(in the rows, 128 means zero)
Known rows, with every step that occurs:
U > G > M > D > Z: [ 48 181 107 131 114 127 144 135 139 144 105  99 137 156 183 124 101 180]
D > Z > G > M > V: [ 39 124  92 127  90 120 123 141 104 165  53 136 120 116 171 139  92 122]
Z > V > U > G > M: [ 76 163 119 135 128 143 111 153 109  94  79 119 166  95 151 122 129  93]
V > M: [123 170 123 127 139 119 155 148  89 133  84 128 113 120 121 132 106 144]
M > D: [ 87 176  99 132 100 111 140 156 117 129  96  97 103 125 122 124  94 168]
M > V > Z > G: [ 97 124 117 109  98 112  94 146  92 139  73 169  78 113 121 138  90 105]
M > D > Z > V > U > G: [ 91 220 131 123 136 145 118 167  97 126 124 109 103  71 140 150  77 121]
V > Z: [109 155 148 111 124 120 122 120 101 102 104 155 125 152 138 121  94 144]
V > U > G > M > D > Z: [ 46 204 115 125 116 129 144 151 128 131 113  97 146 112 173 120  79 165]
V > Z > G > M: [ 57 105 114 119 118 120  98 137 108 116  57 143 142 155 147 113 138 131]
U > G > Z > V > M: [108 189 148 141 143 157 120 147  88 120  99 122 130 106 143 146 131 104]
V > Z > G > M > D: [ 39 149  84 128  98 110 112 166 126 125  72 114 122 140 146 104 118 164]
Z > G: [101  87 117 116 125 119  98 142  82 144  63 122  85 129  91 150 137 109]
V > U: [104 167 149 113 119 122 130 147  82 105  96 121 133  81 107 132  83 114]
D > Z: [ 87 150 146 116 133 130 141 110  89 145 105 121 117 148 153 148  89 158]
D > Z > G: [ 82 102 131 110 139 128 107 130  73 164  81 124  81 137 121 160 113 130]
G > U: [ 83  96 153 130 102 114 135 118  88 103  79 108 163  99 128 145 128 103]
V > Z > G: [101 107 133 106 129 118  91 137  85 127  80 154  90 141 108 136 122 118]
U > G: [134 129 138 119 128 126 116 118 118 117  97 134 116 149 120 145 135 110]
G > M > D > Z > V > U: [ 28 224 109 136 121 142 135 177  86 123  99  90 145  62 171 123  63 149]
Z > V > U: [ 96 185 136 127 133 142 117 164  61 103  91 116 125  56 117 139  85  99]

Rows:
[ 88 178 180 122  83 142 107 131 114 108 111 133 148  87 134 141  90  73] | M > V > U > G > Z
[ 87 124 116 132 117 126 122 119 139 106  73 124 165 165 156 122 151 122] | U > G > M
[ 41 134  72 138  94 111 118 172 124 137  57  90 119 130 131 113 130 157] | Z > G > M > D
[ 66 170 113 126  82 114 132 130 126 109  77 168 150 134 184 102  74 136] | G > M > V > Z
[ 29 184 102 134 108 122 154 141 122 145  96  90 140 148 184 117  86 197] | G > M > D > Z
[ 47 172  80 143  92 111 143 157 136 119  74  89 148 140 154 102 111 178] | G > M > D
[ 70  87 140 118  82 106 104 135  82 120  69 152 123  74 128 147 108  79] | M > V > Z > G > U
[ 41  99 110 123 126 128 115 130  98 152  59 116 134 152 157 134 131 142] | D > Z > G > M
[ 95 136 183 125 111 144 103 105 120 109 107 118 150 159 134 143 144 103] | U > G > Z
[ 69 158 156 143 118 159 101 134  79 111  89 106 142 121 145 146 125 105] | G > Z > V
[ 63 203 106 138 130 143 131 157  83 147 106  98  95 107 163 146  77 164] | M > D > Z > V
[ 90 155 163 139 126 164  91 126  98 107 101 115 137 128 144 152 142  87] | U > G > Z > V
[124 175 141 123 141 144 104 154  88 101 104 129 120  76 114 149 110  78] | Z > V > U > G
[ 84 149 130 125 118 129 123 140 126  95  82 122 174 117 144 116 125 107] | V > U > G > M
[ 76 198 147 121 145 149 124 153  56 124 109 114 120  63 143 150  64 117] | D > Z > V > U
[ 98 184 132 119  88 116 136 158  89 120  90 138 119  50 122 134  49  97] | M > V > U
[ 63 176 129 131 138 152 119 142 104 112  93 117 165 102 176 131 110 111] | D > Z > V > U > G > M
